Every row comes from one small tree of marks. The marks that hang from a mark follow it in brackets, in the order of their numbers. Every link used is in the known rows. Which tree was each row made from?
Known rows:
j321(j403): [-1.14 -0.69 -1.45 -1.08  1.74 -0.26 -2.33 -0.86 -1.26  0.64 -0.40  0.55
 -0.25 -0.41 -0.69  0.05  0.65  1.14  1.91 -1.03 -1.09  1.16  0.84  1.62
 -1.15 -0.82  3.04]
j241(j491(j311 j866(j284))): [-1.90  0.24 -2.46 -1.17  3.06  0.31 -0.16  1.37 -2.27  0.96 -2.70  0.85
  0.00  0.53 -0.71 -1.18  3.04  1.50 -2.10 -0.44 -1.01  4.13  2.58  0.80
 -1.70 -0.60  3.15]
j284(j194(j491(j321(j403) j866))): [-2.45 -0.16 -1.50 -0.33  0.74  0.01 -0.98 -0.44 -0.92  0.60 -2.21  1.26
  0.32 -0.54 -1.08 -1.14  3.49  1.37  0.23  0.11 -1.03  2.05  2.59  1.54
  0.29  0.76  4.54]
j194(j284 j491(j866)): [-1.35  1.40 -2.55  1.42  1.19  0.55 -0.32 -1.42 -1.22 -0.18 -3.58  0.03
 -1.68  1.55 -0.53 -3.38  3.25  1.06  1.15 -1.40 -0.37  2.95  1.92  1.14
 -1.33  0.93  3.67]
j194(j491(j321(j403))): [-1.64  0.24 -1.93 -0.39  0.60  1.17 -0.98 -1.09 -0.46  1.34 -0.91  0.64
 -1.02 -0.32 -0.65 -1.42  2.48  0.93  2.31 -0.78 -0.51  1.78  2.46  1.82
  0.26  0.94  2.62]
j311(j491(j194 j866(j284))): [-1.05  0.16 -2.52  0.57  2.38  0.33  0.07  0.40 -0.26  0.45 -2.12  1.75
  0.26  0.12 -0.25 -0.89  3.08  2.09  0.80  0.47  0.59  2.56  2.63  2.22
 -0.71  0.50  4.79]
j241(j491(j194 j866)): [-2.01  0.30 -1.60 -0.73  2.38  0.30  0.30  1.60 -1.21  1.30 -1.82  1.45
  0.62  0.73 -0.51 -1.30  3.70  0.75 -1.32 -0.45 -0.51  3.19  2.37  1.60
 -0.48 -0.11  2.26]
j194(j284 j491(j311 j321 j866)): [-2.15  1.28 -3.43  0.05  1.56  1.62 -0.36 -0.35 -1.50  0.03 -2.90  0.58
 -1.28  0.97 -0.54 -2.86  4.68  1.71  1.23 -0.64 -0.53  4.29  3.26  0.68
 -0.20  0.91  4.36]
j311(j491(j321)): [-1.92 -0.13 -2.04  0.22  1.72  1.05 -0.31 -0.24  0.42  1.48 -0.93  1.60
 -0.39 -1.06 -0.77 -0.12  1.95  1.13  2.03 -0.25  0.87  2.41  2.07  2.72
  0.40  1.45  3.21]
j311(j491): [-1.45 -0.19 -1.97  0.98  1.61  0.16 -0.34 -0.40  0.09  1.52 -1.30  1.46
 -0.57 -0.75 -0.23 -0.64  1.12  1.07  1.38 -0.65  0.92  2.23  1.45  2.45
 -0.37  0.99  3.28]
j194(j284(j866) j491(j321(j403))): [-2.30  1.02 -2.19 -0.07  0.78  1.47 -1.33 -1.91 -1.28 -0.11 -3.37  0.12
 -0.81  1.33 -1.31 -2.79  3.84  0.52  2.90 -0.42 -0.97  2.66  2.14  1.17
 -0.91  0.78  4.04]
j194(j284 j491): [-2.02  1.00 -2.85  1.48  0.45  0.93 -0.96 -2.21 -0.76  0.59 -2.87 -0.18
 -1.51  1.20 -0.49 -3.02  2.54  0.98  1.98 -1.23 -0.30  2.52  1.77  1.39
 -0.96  0.98  2.51]
j491(j311 j321): [-2.98 -0.69 -2.98 -1.60  2.19  1.17 -0.76  0.98 -1.26  1.57  0.07  1.97
 -0.05 -1.29 -0.38  0.20  3.12  1.83  0.85  0.16 -0.39  4.15  3.15  1.68
  1.14 -0.44  3.82]
j491(j311): [-2.32 -0.81 -2.93 -0.56  2.02 -0.11 -0.86  0.70 -1.75  1.54 -0.52  1.71
 -0.27 -0.94  0.36 -0.56  1.92  1.74 -0.04 -0.37 -0.36  3.82  2.24  1.26
 -0.04 -1.09  3.96]
j491(j311 j866(j284(j194))): [-1.89 -0.40 -3.00 -0.87  3.14 -0.56 -0.57  1.05 -2.62 -0.27 -2.77  1.54
  0.23 -0.09 -0.35 -0.77  3.49  2.81 -1.72  0.53 -1.12  4.11  3.13  0.88
 -1.34 -1.39  6.41]
j866(j284(j194(j491(j321)))): [-2.66 -0.29 -2.54 -0.06  0.91  0.55 -1.32 -1.79 -0.87  0.53 -2.77  0.38
  0.25  0.04 -1.44 -0.67  2.68  2.14  0.58  0.96 -1.08  1.84  2.88  2.09
 -0.97 -0.04  3.84]
j866(j284): [-1.83 -0.32 -2.41  0.04  2.05  0.17 -1.20 -1.45 -1.20  0.43 -2.11  0.32
 -0.39  0.28 -1.00 -0.29  1.23  1.95  0.87  0.14 -0.75  1.91  1.80  2.37
 -1.85 -0.94  3.24]
j241(j491): [-2.32  0.00 -1.45 -0.34  1.82  0.32 -0.31  0.24 -1.07  2.00 -1.63  0.74
 -0.18  0.14 -0.80 -0.94  1.72  0.30 -0.66 -1.08 -0.58  2.68  1.49  1.75
 -0.85  0.20  0.95]
j311(j491(j321(j403) j866(j284))): [-0.87  0.18 -1.99 -0.60  2.67  0.98 -0.67 -0.07 -0.34  0.00 -2.00  1.07
 -0.31 -0.40 -1.25 -0.11  2.43  1.94  1.75  0.04 -0.03  2.17  2.29  2.17
 -1.06  0.91  4.69]
j311(j491(j194(j284) j321 j866)): [-1.90  0.58 -2.58  0.16  2.26  1.39  0.06  0.61  0.17  0.39 -1.80  1.88
  0.23  0.11 -0.70 -0.87  4.24  1.76  1.82  0.30  0.71  3.18  2.87  2.19
  0.45  1.31  4.46]
j311(j491(j321 j866)): [-1.32  0.20 -1.71  0.17  2.50  0.71  0.37  0.60 -0.10  0.73 -1.57  1.82
 -0.60 -0.72 -0.83 -0.45  2.63  1.25  1.27 -0.43  0.85  2.87  2.17  2.48
  0.04  1.40  4.37]
j491(j194(j284) j321 j866): [-2.50  0.59 -2.37 -0.91  2.66  1.38 -0.07  1.00 -0.72 -0.30 -1.51  1.77
  0.64  0.88 -0.98 -0.87  5.60  1.83  1.47  0.39 -0.47  3.59  3.28  1.98
  0.86  0.01  4.41]

Write each row's tree:
[-3.07 -0.47 -0.89  0.59  0.39 -0.88 -0.41 -0.61 -1.58  0.68 -3.64  1.83
  0.62  0.00 -0.68 -2.26  3.57  0.27 -0.26  0.80 -0.61  2.66  2.10  1.57
 -0.35  0.00  5.83] | j284(j194(j491) j866)
[-2.53 -0.81 -2.80 -2.60  2.24  1.19 -1.87  0.73 -1.47  1.17  0.34  1.55
  0.23 -1.26 -0.65  0.55  2.79  2.00  1.62  0.05 -1.17  3.41  2.88  1.16
  0.70 -0.73  3.99] | j491(j311 j321(j403))
[-2.11  0.26 -1.50 -2.07  2.57  1.22 -0.43  1.55 -1.05  1.02 -1.28  1.32
  0.89  0.41 -1.25 -0.56  4.28  0.96 -0.16 -0.13 -1.10  2.86  2.80  1.45
 -0.02  0.12  2.23] | j241(j491(j194 j321(j403) j866))
[-3.60  0.02 -2.43 -0.87  1.68  1.65 -0.75  0.02 -0.53  0.56 -1.32  1.79
  1.07  0.67 -1.06 -0.75  5.08  1.25  2.42  1.06 -0.42  3.29  3.00  2.16
  1.03 -0.22  3.77] | j491(j194(j284(j866)) j321)
[-2.39 -0.16 -1.54  0.66  0.68 -0.69 -0.42 -0.54 -1.06  0.77 -2.62  1.34
  0.07 -0.32 -0.57 -1.67  3.09  1.24 -0.55 -0.09 -0.61  2.25  2.34  1.59
 -0.05  0.60  4.55] | j284(j194(j491(j866)))
[-3.41 -0.45 -0.92  0.08  0.45 -0.25 -0.31 -0.52 -1.35  0.69 -3.31  1.93
  0.71 -0.17 -1.03 -1.93  4.17  0.31  0.17  1.08 -0.67  2.77  2.56  1.73
  0.23  0.33  5.70] | j284(j194(j491(j321)) j866)
[-2.62 -0.43 -2.90  0.03  1.02  0.24 -1.42 -1.53 -1.31  0.65 -2.91  0.53
  0.25 -0.02 -0.99 -0.93  2.50  2.42 -0.06  0.94 -1.13  2.24  2.93  1.63
 -1.28 -0.43  4.28] | j866(j284(j194(j491(j311))))
[-2.26  0.08 -2.36 -1.22  2.78  0.23 -0.31  1.28 -2.24  0.94 -2.98  0.99
  0.44  0.37 -0.87 -1.08  3.33  1.62 -2.44 -0.02 -1.20  4.07  2.79  0.77
 -1.48 -0.46  3.54] | j241(j491(j311 j866(j284(j194))))
[-3.12 -0.11 -2.39 -1.75  2.20  1.41 -0.47  1.24 -1.31  2.19 -0.99  1.18
  0.28 -0.50 -0.90 -0.43  3.12  0.98 -0.60 -0.30 -0.81  4.09  2.79  1.33
  0.26  0.19  1.70] | j241(j491(j311 j321))
[-1.12  0.43 -2.99  0.23  1.64  0.19  0.01  0.06 -1.87  0.59 -2.54  0.97
 -1.18  0.31  0.22 -2.44  3.16  1.91 -0.26 -0.44 -0.44  3.49  3.15  0.99
 -1.09 -0.10  4.84] | j194(j491(j311 j866(j284)))
[-2.28  0.08 -2.97 -0.35  0.82  1.29 -0.29 -0.06 -0.89  1.82 -0.89  1.45
 -1.05 -0.66  0.00 -1.69  3.24  1.35  1.15 -0.38 -0.17  3.44  3.36  1.48
  0.86  0.64  3.33] | j194(j491(j311 j321))
[-1.62  1.17 -3.48  0.77  1.50  0.69 -0.49 -0.62 -1.84  0.04 -3.34  0.43
 -1.46  1.18 -0.01 -3.39  3.79  1.63  0.52 -1.07 -0.51  4.01  2.64  0.43
 -1.03  0.46  4.47] | j194(j284 j491(j311 j866))
[-2.41 -0.35 -2.46  0.33  0.88  0.14 -1.31 -1.92 -1.03  0.50 -2.99  0.32
  0.15  0.13 -1.14 -0.94  2.22  2.11  0.29  0.81 -1.09  1.71  2.53  2.00
 -1.36 -0.20  3.86] | j866(j284(j194(j491)))
[-1.46  1.35 -2.41  0.01  1.41  1.46 -1.08 -1.38 -1.11 -0.43 -3.04 -0.18
 -1.34  1.31 -1.21 -2.58  3.80  1.27  2.27 -1.09 -0.94  2.60  2.33  1.06
 -0.85  1.14  3.72] | j194(j284 j491(j321(j403) j866))
[-1.97 -0.27 -2.37 -0.73  1.51  1.42 -0.97  0.09  0.60  1.39 -0.21  1.81
  0.70 -0.79 -0.59  0.13  2.96  1.70  2.71  0.57  0.41  1.98  2.65  2.36
  0.82  1.06  3.44] | j311(j491(j194 j321(j403)))
[-1.35  0.46 -2.57  0.89  2.14  0.47 -0.03  0.33 -0.13  0.40 -2.17  1.70
  0.03  0.41 -0.20 -1.43  3.33  1.67  1.17 -0.04  0.74  2.94  2.25  1.90
 -0.41  0.87  4.55] | j311(j491(j194(j284) j866))
[-1.26  0.36 -2.51 -1.08  1.66  0.91 -0.52  0.54 -1.55  0.69 -1.27  1.32
 -0.94 -0.26 -0.16 -1.79  3.69  1.61  0.86 -0.62 -0.74  3.27  3.24  0.93
  0.09  0.33  4.66] | j194(j491(j311 j321(j403) j866))
[-2.39  0.25 -2.10 -1.78  2.96  1.07  0.22  2.11 -1.78  1.38 -1.73  1.51
  0.08 -0.16 -0.86 -0.75  3.80  1.03 -1.44 -0.57 -0.77  4.52  2.98  1.10
 -0.18  0.12  2.83] | j241(j491(j311 j321 j866))
[-2.66  0.15 -2.59  0.16  1.55  1.59 -0.37 -0.15  0.41  0.93 -1.61  1.86
  0.55 -0.02 -0.79 -0.77  3.85  1.36  2.51  0.79  0.68  2.95  2.66  2.33
  0.64  1.15  3.99] | j311(j491(j194(j284(j866)) j321))
[-1.18  0.12 -2.16  0.65  2.19  0.09  0.29  0.88 -0.11  0.87 -1.46  2.13
  0.09 -0.16  0.08 -1.04  3.05  1.54  0.79  0.02  0.90  2.67  2.33  2.24
  0.00  0.71  4.59] | j311(j491(j194 j866))
[-1.51 -0.13 -1.64  0.03  2.73 -0.75 -0.43 -0.09 -1.81 -0.51 -3.03  1.01
 -0.08  0.36 -1.03 -0.74  2.66  2.00 -0.75  0.04 -0.85  2.54  2.09  1.90
 -1.72 -0.76  5.29] | j491(j866(j284(j194)))
[-1.58 -0.28 -2.39 -2.66  3.44  0.63 -1.03  1.87 -2.24 -0.12 -0.64  1.84
 -0.05 -0.81 -0.63  0.08  3.74  2.12  0.50 -0.25 -1.20  3.98  3.07  0.88
  0.11 -0.78  5.68] | j491(j311 j321(j403) j866)
[-1.84 -0.29 -3.63 -1.18  3.08  0.15 -0.26  1.91 -2.17  0.07 -1.64  2.17
  0.92  0.44  0.31 -0.90  4.74  3.13 -0.95  1.11 -0.78  4.33  3.96  1.01
 -0.49 -1.86  6.11] | j491(j194 j311 j866(j284))
[-1.58  0.51 -2.97 -0.49  1.79  1.18  0.02  0.26 -1.51  0.61 -2.15  1.14
 -1.04  0.03 -0.35 -1.97  3.97  2.02  0.35 -0.09 -0.49  3.71  3.72  1.29
 -0.24  0.34  4.72] | j194(j491(j311 j321 j866(j284)))
[-1.60  0.15 -2.03  0.04  2.45  0.78 -0.09  0.08 -0.24  0.24 -2.51  1.45
 -0.03 -0.52 -1.29 -0.28  2.97  1.93  0.89  0.45  0.33  2.65  2.67  2.39
 -0.45  1.21  4.90] | j311(j491(j321 j866(j284(j194))))
[-1.14  0.38 -2.63  0.39  1.51 -0.06  0.22  0.53 -1.70  0.92 -1.89  1.40
 -1.34 -0.04  0.59 -2.58  3.07  1.40 -0.29 -0.96 -0.15  3.69  2.86  0.98
 -0.40  0.18  4.59] | j194(j491(j311 j866))
[-1.59  0.22 -2.51 -0.18  2.43  1.27  0.16  0.65  0.12  0.51 -1.71  1.93
  0.45 -0.16 -0.76 -0.37  3.92  2.19  1.41  0.83  0.60  2.75  3.28  2.51
  0.07  0.89  4.66] | j311(j491(j194 j321 j866(j284)))
[-2.93  0.87 -3.19 -0.01  1.05  1.61 -0.62 -0.87 -1.68  0.37 -3.33  0.81
 -0.80  0.99 -0.63 -3.06  4.66  1.02  1.77  0.02 -0.59  4.33  3.05  0.79
 -0.22  0.54  4.71] | j194(j284(j866) j491(j311 j321))
[-2.48  1.09 -2.81  0.78  0.59  1.86 -0.88 -2.03 -0.37  0.64 -2.56 -0.04
 -1.34  0.93 -1.03 -2.48  3.41  1.08  2.59 -0.78 -0.38  2.74  2.45  1.63
 -0.13  1.40  2.42] | j194(j284 j491(j321))
[-2.15  0.06 -2.64  0.89  1.43  0.71 -0.45 -0.35  0.05  0.97 -2.06  1.68
  0.37  0.29 -0.24 -1.30  3.00  1.26  1.90  0.42  0.79  2.72  2.07  2.05
 -0.19  0.80  4.04] | j311(j491(j194(j284(j866))))
[-2.91 -0.28 -2.15 -0.28  0.92  0.08 -0.52  0.21 -1.15  0.93 -2.21  1.70
  0.34 -0.67 -0.53 -1.33  4.03  1.74 -0.57  0.42 -0.74  3.15  3.27  1.30
  0.73  0.56  5.00] | j284(j194(j491(j311 j321 j866)))
[-2.60 -0.31 -2.98 -1.93  3.24  0.79 -0.49  1.36 -2.09 -0.24 -2.18  1.81
  0.51 -0.52 -1.09 -0.01  4.65  2.87 -0.80  1.07 -1.24  4.47  3.99  1.25
 -0.17 -0.79  6.30] | j491(j311 j321 j866(j284(j194)))
[-2.54  0.36 -1.63 -1.40  2.53  1.18  0.44  1.87 -0.86  1.32 -1.47  1.59
  0.76  0.40 -1.06 -0.83  4.48  0.83 -0.72 -0.07 -0.58  3.45  3.01  1.87
  0.32  0.32  2.08] | j241(j491(j194 j321 j866))
[-4.04 -0.28 -3.75 -1.83  2.03  1.91 -0.96  1.16 -1.30  0.74 -0.95  2.34
  1.33  0.26 -0.40 -0.79  5.87  2.13  1.51  1.60 -0.66  4.91  4.08  1.17
  1.56 -0.83  4.93] | j491(j194(j284(j866)) j311 j321)
[-1.57  0.38 -1.50 -0.54  2.83  0.23  0.02  0.53 -1.67  0.76 -2.93  0.49
 -0.19  0.74 -1.18 -1.15  2.46  0.91 -1.46 -0.80 -0.90  2.93  1.92  1.60
 -1.92 -0.14  2.29] | j241(j491(j866(j284)))
[-1.84  0.40 -2.43  0.21  2.51  0.08 -0.21  0.67 -1.19 -0.39 -2.09  1.50
  0.35  1.26 -0.29 -1.56  4.43  1.75  0.51 -0.14 -0.31  3.28  2.35  1.57
 -0.42 -0.64  4.50] | j491(j194(j284) j866)
[-2.03  0.39 -2.31 -1.87  2.74  1.40 -1.26  0.75 -1.02 -0.77 -1.23  1.35
  0.87  0.85 -1.26 -0.50  5.27  2.00  2.15  0.34 -1.18  2.77  3.05  1.47
  0.26 -0.33  4.61] | j491(j194(j284) j321(j403) j866)
[-1.29  0.76 -2.10  0.15  1.57  0.99  0.16 -0.54 -0.92  0.41 -2.38  0.77
 -1.21  0.35 -0.77 -1.93  3.38  1.38  0.96 -0.42 -0.35  2.57  3.02  2.01
 -0.57  0.80  3.82] | j194(j491(j321 j866(j284)))
[-2.32  0.09 -2.51 -1.36  2.71  0.44  0.21  2.37 -1.81  1.50 -1.60  1.83
  0.75  0.37 -0.02 -1.28  4.23  1.33 -1.96 -0.11 -0.69  4.37  3.20  0.88
 -0.25 -0.53  3.06] | j241(j491(j194 j311 j866))
[-2.00 -0.10 -3.02 -1.85  3.62  0.98 -0.26  1.47 -2.13 -0.21 -1.76  1.70
 -0.11 -0.29 -0.80 -0.13  4.14  2.76 -0.26  0.58 -0.87  4.55  3.73  1.39
 -0.41 -0.93  5.76] | j491(j311 j321 j866(j284))
[-2.17  0.49 -1.15 -1.10  2.77  0.86  0.35  1.30 -1.18  1.21 -1.95  1.12
 -0.17  0.21 -1.34 -0.77  3.25  0.51 -0.85 -0.94 -0.60  3.41  2.27  1.82
 -0.47  0.56  1.99] | j241(j491(j321 j866))
[-2.13 -0.43 -2.98 -3.10  3.12  1.16 -0.92  2.66 -1.67  0.23  0.03  2.62
  1.27 -0.43 -0.19  0.10  5.55  2.67  0.67  0.87 -1.12  4.08  4.21  0.82
  1.17 -1.16  5.86] | j491(j194 j311 j321(j403) j866)
[-0.91  0.15 -1.62 -0.47  2.55  0.65 -0.47  0.44 -0.25  0.36 -1.38  1.54
 -0.41 -0.70 -0.91 -0.19  2.38  1.40  1.74 -0.49  0.32  2.28  2.00  2.13
 -0.33  1.19  4.45] | j311(j491(j321(j403) j866))
[-3.01 -0.95 -3.45 -3.05  1.92  1.71 -1.76  1.45 -1.03  1.36  1.02  2.33
  1.49 -0.95 -0.19  0.59  4.57  2.58  1.86  1.17 -1.13  3.50  4.00  1.16
  1.70 -1.05  4.21] | j491(j194 j311 j321(j403))
[-2.42  0.08 -1.39 -1.78  1.95  1.24 -1.09  0.27 -0.92  1.71 -1.14  0.58
  0.22 -0.16 -1.54 -0.13  2.33  0.46  0.48 -0.77 -1.12  2.36  1.94  1.67
 -0.43  0.43  0.98] | j241(j491(j321(j403)))
[-0.96  0.65 -1.99 -0.55  1.53  1.02 -0.58 -0.77 -1.10  0.13 -2.21  0.38
 -1.07  0.38 -0.97 -1.66  3.15  1.56  1.50 -0.52 -0.87  1.99  2.86  1.69
 -0.92  0.62  4.03] | j194(j491(j321(j403) j866(j284)))
[-2.93 -0.27 -2.82 -1.29  1.87  0.85 -0.41  1.52 -1.31  2.31 -0.94  1.63
  0.97  0.08 -0.01 -0.94  3.52  1.32 -1.12  0.09 -0.64  3.94  3.00  1.11
  0.15 -0.51  1.94] | j241(j491(j194 j311))
[-2.50  0.41 -2.93 -1.13  2.69  0.81 -0.20  1.84 -1.85  1.05 -2.31  1.37
  0.69  1.07 -0.26 -1.73  4.61  1.45 -1.52 -0.13 -0.86  4.55  3.02  0.54
 -0.59 -0.40  2.99] | j241(j491(j194(j284) j311 j866))
[-1.67 -0.08 -1.66 -2.21  2.69  0.98 -0.70  1.52 -0.91 -0.05 -0.24  1.99
  0.91  0.03 -0.86  0.10  4.77  1.85  1.58  0.40 -0.90  2.50  3.16  1.84
  0.75 -0.53  4.67] | j491(j194 j321(j403) j866)
[-1.64 -0.02 -2.24 -2.34  2.92  1.32 -1.14  0.80 -1.09 -0.62 -1.14  1.39
  1.15  0.50 -1.36  0.22  4.83  2.57  1.57  1.13 -1.35  2.22  3.59  1.94
 -0.25 -0.90  4.98] | j491(j194 j321(j403) j866(j284))
